What can hang from each mark:
dabak: bogi bufor
bogi: dabak mosil
gude: bogi vamago
bufor: dabak
mosil: bogi bufor tega vamago
tega: gude

Each row was made from one small tree. The marks that hang from a mark follow it in brackets, in alphabetical order. Every link used is in the known rows. Write each row's tree.
Known rows:
mosil{tega}: [ 2.436 -0.772  1.873  1.233  1.884 -0.624  1.792  1.423 -0.774 -0.783
  0.186  3.053 -0.500 -1.624 -0.790  0.500  4.065 -0.947  0.365  2.403
  2.000 -3.115  1.636  1.656 -0.520]
gude{bogi{dabak mosil} vamago}: [ 1.638 -2.023  1.444  0.911  2.275 -0.431  0.735  3.453  0.395  0.339
 -0.148  0.781  1.609 -1.442 -1.293  0.216  4.189 -1.160 -1.225 -0.483
  1.690 -1.399  2.099 -0.852  2.462]
bogi{dabak{bufor} mosil{tega vamago}}: [ 0.476 -1.301  2.084  1.920  3.609  0.285  1.281  0.973  0.886  0.607
  0.452  1.996 -0.143 -0.688 -0.233 -1.100  3.427 -0.129 -1.638  1.508
  1.621 -3.451  0.895  0.245 -0.936]
dabak{bufor}: [ 1.334 -2.183  1.790  1.063  0.874  0.101  3.629  2.318 -0.505  0.033
 -0.526  3.247  1.354 -1.269 -2.067  0.797  3.348 -1.535 -1.009  1.390
  1.039 -3.909 -0.125  0.540  0.409]
tega{gude{bogi vamago}}: [ 1.955 -1.474  1.186 -0.668  0.426 -0.842  0.309  2.766 -2.227 -0.866
 -0.666  0.734  1.089 -2.133 -2.049  0.782  3.441 -1.203 -0.323 -0.332
  0.925 -1.707  1.789 -0.367  1.898]
bufor{dabak}: [ 2.857 -0.275  1.794  0.628  0.145 -0.345  4.681  1.133 -1.371 -0.636
 -0.832  4.330  0.799 -0.391 -2.507  1.126  4.049 -1.864 -0.301  2.040
  2.291 -1.977 -0.110  0.795  0.869]
bufor{dabak{bogi{mosil{tega}}}}: [ 5.170  0.811  2.430  0.573  0.978  0.300  3.855 -0.068 -1.021 -0.043
 -0.535  3.066 -1.654 -1.181 -1.730 -0.158  3.693 -1.141 -0.155  3.260
  2.422  0.495 -0.203  0.901  0.492]
tega{gude{bogi{dabak}}}: [-0.692 -2.187  1.430  0.755  0.160 -0.288 -0.378  2.290 -0.732 -0.623
 -1.314  0.812  0.578 -1.018 -2.153  1.152  4.551  0.856 -0.546  0.371
  0.585 -3.741  0.869 -1.500  0.631]
bogi{dabak{bufor} mosil{vamago}}: [ 0.256 -2.122  2.064  1.926  2.437  0.660  1.732  1.107  0.441  0.716
 -0.438  3.128  0.980 -0.288 -1.653 -0.406  3.224 -0.478 -1.590  1.235
  1.893 -2.972  0.353 -0.432  0.523]
bufor{dabak{bogi}}: [ 3.630 -0.317  2.216  0.771 -0.191  0.006  3.757  0.410 -1.767 -0.660
 -2.127  5.217  0.311 -0.830 -2.755  1.574  3.309 -1.439  0.106  2.657
  1.910  0.441 -0.027  1.516  0.969]
mosil{bogi{dabak{bufor}} tega vamago}: [-0.675 -2.331  2.347  2.144  2.248 -0.038  1.479  1.214  0.699 -1.274
  0.516  4.181  0.778 -0.844  0.667  0.560  3.421 -0.539 -0.543  0.691
  1.817 -4.055  0.311  0.799 -0.719]
gude{bogi vamago}: [ 2.663 -1.696  1.278  0.410  1.556 -1.033  0.935  4.138 -1.436 -0.552
  0.005  2.661  1.706 -1.642 -1.406  1.334  3.471 -1.894 -0.092 -0.366
  1.738 -1.053  2.297  0.528  1.969]
gude{bogi{dabak{bufor}}}: [-1.001 -2.918  1.501  1.713  1.154 -0.383  1.328  3.585  0.832 -0.068
  0.026  2.887  1.911 -0.762 -1.680  1.081  4.067 -0.323 -1.218 -0.018
  0.423 -4.856  0.372 -0.889  0.054]
tega{gude}: [ 1.691 -0.933  1.738  0.176 -0.338 -0.413  1.721  0.926 -1.691 -0.759
 -1.936  1.418  0.386 -1.557 -2.487  0.803  3.846 -0.529  0.130  1.962
  1.244 -2.812  0.787  0.057  1.192]
tega{gude{bogi{dabak} vamago}}: [-0.124 -2.087  1.085  0.339  0.619 -1.133 -0.108  2.740 -1.039 -0.368
 -1.210  0.307  1.289 -1.841 -1.784  1.120  4.095 -0.319 -0.664 -0.489
  0.682 -2.243  2.187 -0.503  1.265]
mosil{bogi bufor{dabak} vamago}: [ 2.865 -1.115  1.507  0.371  0.508 -0.912  2.155 -0.269 -1.615 -3.068
 -1.039  6.413  1.471 -0.113 -1.816 -0.221  3.927 -0.650 -0.572  1.290
  3.765 -1.349 -0.973  0.642  0.211]
gude{bogi{mosil{bufor}}}: [ 3.130 -1.421  1.394  0.405  1.530 -0.476  0.335  1.905 -0.445 -1.164
 -0.019  1.609  1.414 -1.169 -2.688 -1.223  4.885  0.742 -1.013 -0.032
  2.684 -2.149  0.024 -1.764  0.895]
bogi{dabak mosil{vamago}}: [ 1.345 -1.237  1.992  1.825  2.682  0.413  0.366  0.800 -0.163  0.046
 -1.057  3.186  0.515 -0.424 -1.133  0.050  3.680 -0.322 -0.859  1.651
  2.788 -1.282  1.211 -0.219  1.700]
tega{gude{vamago}}: [ 2.281 -1.236  1.613 -0.404  0.337 -0.993  1.613  1.686 -2.386 -0.322
 -1.930  0.751  0.480 -2.399 -1.941  0.833  3.498 -1.756 -0.158  1.060
  1.368 -1.572  1.931  1.012  1.844]
bufor{dabak{bogi{mosil{vamago}}}}: [ 4.748  0.450  2.364  0.712  1.238  0.834  2.301 -0.506 -2.044 -0.059
 -1.603  5.183 -0.312 -0.348 -2.241  0.176  2.720 -1.134 -0.492  3.116
  3.341  2.201 -0.148  0.645  1.982]
bufor{dabak{bogi{mosil}}}: [ 5.259  0.074  2.348  0.579  0.278  0.647  4.149  0.040 -1.476  0.237
 -1.740  3.729 -0.271 -0.882 -2.964  0.435  3.590 -1.430 -0.303  3.031
  2.362  0.934 -0.552  0.124  2.250]
bogi{dabak}: [ 0.178 -2.038  1.847  1.839  1.187 -0.127  1.602  1.795 -0.282 -0.336
 -1.577  3.342  0.929 -1.029 -1.606  1.360  4.432 -0.132 -0.092  1.650
  1.684 -3.217  1.561  0.430  1.152]
bogi{mosil}: [ 3.618 -0.676  2.130  0.881  1.263  0.618  2.825  1.332 -0.875  0.050
 -0.728  2.348  0.551 -1.259 -2.057 -0.036  3.903 -1.087 -0.264  1.815
  2.257 -1.602  0.557 -0.079  2.604]

Write each row's tree:
[ 3.927  0.183  1.661  0.675  0.710 -1.098  2.322 -0.638 -1.434 -2.046
 -1.215  4.324 -0.829 -1.305 -2.500 -0.222  4.712  0.090 -0.097  2.777
  2.438 -0.861  0.233  1.931 -2.043] | mosil{bufor{dabak{bogi}} tega}
[ 4.227 -0.117  1.389  0.233  1.316 -0.467  2.355 -0.961 -1.519 -1.303
 -0.580  4.119  0.868  0.029 -2.628 -1.533  4.171 -0.182 -1.560  1.890
  3.714 -0.711 -0.243  0.052  0.511] | bogi{mosil{bufor{dabak} vamago}}
[ 2.324 -0.666  1.249 -0.409  1.196 -0.658 -2.026  0.380 -1.799 -1.597
 -0.683  1.117  0.504 -0.950 -2.871 -1.706  4.181  1.557 -1.254  0.180
  2.812 -1.685  0.065 -2.421  0.175] | tega{gude{bogi{mosil{bufor vamago}}}}
[ 4.961  1.120  2.470  0.927  2.110  0.237  1.859 -0.715 -1.536 -0.355
 -0.593  4.357 -1.367 -0.531 -1.209 -0.615  2.912 -1.010 -0.402  3.302
  3.208  1.597  0.289  1.072  0.195] | bufor{dabak{bogi{mosil{tega vamago}}}}
[ 1.999 -1.291  1.522  1.145  3.301 -0.689  0.680  2.918  0.692  0.359
  0.946 -0.097  0.145 -1.868  0.032 -0.235  4.274 -0.886 -0.777 -0.070
  1.731 -1.915  2.658 -0.124  1.075] | gude{bogi{dabak mosil{tega}} vamago}
[ 4.037 -0.768  1.712  0.938  1.725  0.276 -0.848 -0.363 -1.858 -1.398
 -2.235  4.468  0.236 -0.999 -2.808 -1.058  3.682  0.715 -0.580  2.261
  3.526  1.278  0.553  0.285  0.743] | dabak{bogi{mosil{bufor vamago}}}
[ 3.705 -0.367  1.452 -0.714  1.407 -1.615  0.565 -0.193 -1.515 -0.924
 -0.855 -1.454 -0.427 -2.966 -1.828 -2.169  4.607 -0.141 -0.977  1.105
  1.929 -2.197  1.956  0.448 -0.245] | bogi{mosil{bufor tega{gude{vamago}}}}
[ 0.533 -2.058  1.753  1.997  2.369 -0.876 -1.166  0.049 -0.049 -3.019
 -0.521  4.406  0.323 -1.051 -0.176 -0.455  4.692  1.110 -0.027  1.033
  3.015 -2.774  1.208  0.876 -1.533] | mosil{bogi{dabak} bufor tega vamago}
[ 3.096 -0.473  1.732  0.625  1.451 -1.189  1.932 -0.666 -1.036 -3.392
  0.010  5.537  0.038 -0.451 -0.769 -0.721  4.203 -0.249 -0.403  1.504
  3.650 -1.815 -0.130  1.438 -1.377] | mosil{bogi bufor{dabak} tega vamago}
[-1.109 -3.212  2.243  1.957  1.548  0.391  1.836  1.589  0.345 -1.227
 -0.869  4.950  1.947 -0.555 -0.415  0.984  3.228 -0.763 -0.591  0.524
  2.059 -3.305 -0.230  0.112  0.782] | mosil{bogi{dabak{bufor}} vamago}
[ 2.448 -0.530  1.372  1.226  2.789 -1.142 -1.227  0.101 -1.395 -2.454
 -0.204  4.159 -0.164 -0.943 -1.050 -1.020  4.092  0.783 -0.218  1.787
  3.114 -2.413  1.709  1.612 -2.272] | mosil{bufor tega vamago}
[ 1.718 -1.167  1.678  1.640  2.292 -0.612  0.589  0.140  0.753 -0.896
 -0.194  1.044 -0.507 -1.271 -1.511 -1.311  5.688  1.387 -1.034  1.882
  2.301 -3.724  1.429  0.025 -0.995] | bogi{dabak mosil{bufor tega}}
[-0.330 -1.655  2.201  0.974  0.480 -0.253  1.481  0.416  0.101 -1.468
 -1.404  0.985 -0.534 -1.890 -0.439  0.922  4.375  0.165  0.322  1.447
  1.592 -4.045  0.640  0.025  0.394] | mosil{bogi{dabak} tega{gude}}
[ 4.635 -0.353  1.872  0.839  1.867 -0.121  0.426 -0.351 -0.765 -1.357
 -1.350  2.160 -1.172 -2.220 -2.099 -1.263  4.544  0.883 -0.211  2.831
  2.765 -0.332  0.692  0.711 -0.161] | dabak{bogi{mosil{bufor tega}}}
[ 0.117 -2.619  1.598  1.750  1.338 -0.444 -0.607  0.382 -0.499 -2.984
 -1.859  5.369  1.310 -0.617 -1.282  0.275  4.528  0.853 -0.317  0.788
  3.049 -2.431  0.726  0.182  0.456] | mosil{bogi{dabak} bufor vamago}
[ 0.794 -1.593  2.126  1.799  2.059 -0.035  3.253  1.404  1.520  1.089
  0.510  0.565 -0.043 -1.278 -0.939 -0.695  4.352 -0.431 -1.419  1.678
  1.008 -4.807  0.372  0.151 -0.525] | bogi{dabak{bufor} mosil{tega}}
[-1.055 -3.016  1.318  0.256  0.566 -1.035  0.727  3.093 -0.178  0.365
 -0.802 -0.122  1.721 -1.682 -1.929  0.611  3.676 -0.868 -1.657 -1.114
 -0.249 -4.104  1.311 -0.865  0.554] | tega{gude{bogi{dabak{bufor}} vamago}}
[ 1.497 -0.585  2.071  2.038  3.573 -0.034  0.083  0.679  0.114 -0.238
  0.080  2.483 -0.725 -0.651 -0.232 -0.526  3.740  0.177 -0.445  2.392
  2.742 -1.943  2.121  0.713  0.046] | bogi{dabak mosil{tega vamago}}
[ 2.374 -1.003  2.250  1.206  2.557 -0.029  0.695  1.108 -0.858 -2.151
  0.203  4.833  0.038 -1.079  0.194  0.537  3.016 -1.194  0.666  1.643
  3.350 -1.713  0.941  1.210  0.360] | mosil{bogi tega vamago}
[ 3.218 -0.326  1.239 -1.026 -0.566 -0.816  1.966  0.084 -1.671 -1.076
 -0.599  0.349  0.675 -0.606 -3.762 -1.560  5.034  0.565 -1.610  0.409
  1.885 -2.533 -1.425 -2.205  0.485] | tega{gude{bogi{mosil{bufor{dabak}}}}}
[ 4.439  1.241  2.313 -0.224  0.072  0.390  3.230 -1.202 -1.850 -0.252
 -1.520  0.572 -1.912 -1.780 -2.453 -0.589  3.877 -0.588 -0.098  3.330
  1.750 -0.171 -0.651  0.195  0.423] | bufor{dabak{bogi{mosil{tega{gude}}}}}
[-0.015 -2.931  1.518  1.583  0.336 -0.352  1.363  1.215  0.294 -2.664
 -1.786  4.148  1.352 -1.464 -1.647  0.630  5.466  0.477 -0.225  0.985
  2.186 -3.409  0.418  0.156  0.877] | mosil{bogi{dabak} bufor}
[ 4.155 -0.242  1.392  0.083  0.398 -0.713  3.916 -0.314 -0.879 -0.844
 -0.777  2.573  0.769 -0.393 -3.533 -1.274  4.928 -0.438 -1.352  1.669
  3.016 -1.817 -0.789 -0.038  0.629] | bogi{mosil{bufor{dabak}}}
[ 4.086 -0.104  1.936  1.034  2.790 -0.088 -1.236 -0.601 -1.389 -1.599
 -1.113  3.520 -0.779 -1.299 -1.454 -1.550  3.959  0.909 -0.336  2.874
  3.591  0.924  0.998  0.801 -0.965] | dabak{bogi{mosil{bufor tega vamago}}}
[ 1.634 -2.284  0.918  0.730  2.093 -1.096 -0.374  2.556  0.048 -0.703
 -0.393  0.916  1.957 -1.367 -2.011 -1.078  5.163  0.167 -1.295 -0.643
  2.204 -1.749  2.028 -0.712  1.226] | gude{bogi{dabak mosil{bufor}} vamago}
[ 1.261 -0.770  1.947  1.707  3.733 -0.103 -1.210  1.950  0.371 -0.221
  1.165  2.127 -0.282 -0.500  0.003 -0.510  3.896  0.598 -0.782  0.837
  2.695 -2.141  1.740 -0.853 -0.110] | gude{bogi{dabak mosil{tega vamago}}}
[ 2.847 -1.176  2.455  1.121  2.165  1.009  1.552  0.564 -1.123  0.538
 -1.272  4.254  0.585 -0.716 -2.020 -0.176  2.156 -0.873 -0.914  2.205
  2.166  0.284 -0.230  0.074  1.142] | dabak{bogi{mosil{vamago}} bufor}
[ 3.055 -1.039  1.497 -0.841  0.806 -0.406  0.831  2.163 -1.869  0.168
 -0.428 -1.025  0.734 -2.219 -2.348 -0.334  3.505 -1.214 -0.872 -0.257
  1.528 -0.986  1.382 -1.427  2.678] | tega{gude{bogi{mosil} vamago}}
[ 2.423 -1.467  1.724  0.766  0.967 -0.796  1.674  0.803 -0.453 -2.775
 -0.226  3.368  0.131 -1.884 -0.877 -0.470  4.847  0.151  0.363  1.271
  2.857 -3.482  0.191  0.939 -0.786] | mosil{bogi bufor tega}
[ 3.012 -0.541  1.147  0.651  1.152 -1.264  1.400 -0.307 -2.076 -2.200
 -1.053  5.563  1.088 -0.004 -2.430 -0.382  4.180 -0.186 -1.139  1.745
  3.358 -1.531  0.298  0.939 -0.839] | mosil{bufor{dabak} vamago}
[ 3.951 -1.212  1.423  0.112  1.983 -0.323  1.394  3.439 -1.009  0.362
  0.621  1.259  1.442 -1.922 -1.544  0.045  3.520 -2.187 -0.676 -0.385
  2.030 -0.480  1.793 -0.571  2.852] | gude{bogi{mosil} vamago}
[ 3.663  0.173  1.726  0.968  1.602 -1.078  0.255 -0.813 -2.162 -2.332
 -1.321  5.861 -0.763 -0.418 -1.822 -0.684  4.041  0.487 -0.134  2.951
  3.209  0.380  0.780  2.276 -2.250] | mosil{bufor{dabak{bogi}} tega vamago}
[-0.658 -3.382  2.270  1.842  0.506  0.542  3.649  2.261  1.036 -0.709
 -1.023  3.815  1.883 -1.094 -1.065  1.333  4.017 -1.048 -0.604  0.627
  1.206 -4.685 -0.636 -0.009  1.224] | mosil{bogi{dabak{bufor}}}
[ 4.117 -0.626  1.645  0.695  2.013 -0.647  1.318  0.314 -0.377 -1.058
  0.216  1.278 -0.558 -1.646 -1.704 -1.733  5.000  0.638 -0.672  2.033
  2.587 -2.680  0.945  0.542 -0.628] | bogi{mosil{bufor tega}}
[ 4.401 -0.083  2.523  1.223  1.846  0.717  1.758  0.698 -0.713 -0.135
 -0.916  2.292 -1.372 -1.944 -1.158 -0.035  3.700 -0.448  0.409  3.142
  2.253  0.154  0.888  0.847  0.888] | dabak{bogi{mosil{tega}}}
[ 0.563 -2.369  1.234  1.087  1.820 -0.891  0.379  3.919 -0.299 -0.530
 -0.347  2.254  1.834 -1.387 -1.111  1.419  4.167 -1.245 -0.276 -0.343
  1.083 -1.799  2.654  0.213  1.712] | gude{bogi{dabak} vamago}
[ 0.021 -2.302  2.120  2.010  1.808  0.208  0.423  1.299 -0.237 -1.639
 -1.548  5.403  1.312 -0.547 -0.234  1.569  3.619 -0.452  0.244  1.255
  2.865 -1.858  0.677  0.220  1.642] | mosil{bogi{dabak} vamago}
[ 4.178  0.231  1.321  0.087  1.532 -0.858  2.146  0.765 -0.219 -1.218
  1.434  1.622  0.091 -0.637 -2.113 -1.868  5.203  0.222 -1.317  0.929
  2.753 -2.800 -0.419 -0.544 -0.919] | gude{bogi{mosil{bufor{dabak} tega}}}
[ 2.036 -0.514  1.706 -0.120  1.293  0.181 -0.880  1.271 -1.723 -0.300
 -0.483  1.132  0.369 -0.944 -2.148 -0.516  3.151 -0.062 -0.968  0.596
  2.294 -0.773  0.061 -2.164  1.748] | tega{gude{bogi{mosil{vamago}}}}
[ 3.795 -0.440  2.534  1.095  2.009  0.957  0.014  0.297 -1.713 -0.103
 -1.899  4.828 -0.103 -0.985 -1.956  0.177  2.647 -0.838  0.094  2.650
  2.943  1.954  0.808  0.338  2.249] | dabak{bogi{mosil{vamago}}}
[ 1.143 -1.536  1.720  1.686  2.926  0.292 -0.871  2.473 -0.253 -0.200
 -0.099  2.942  1.043 -0.214 -1.218  0.234  3.726  0.254 -1.117  0.537
  2.637 -1.549  1.013 -1.465  1.759] | gude{bogi{dabak mosil{vamago}}}
[ 0.338 -2.252  1.805  1.552  2.566  0.367  0.446  2.513  0.544  0.589
  0.593  2.680  1.523 -0.126 -1.217 -0.421  3.329 -0.032 -1.703 -0.402
  1.782 -3.026  0.029 -1.783  0.692] | gude{bogi{dabak{bufor} mosil{vamago}}}
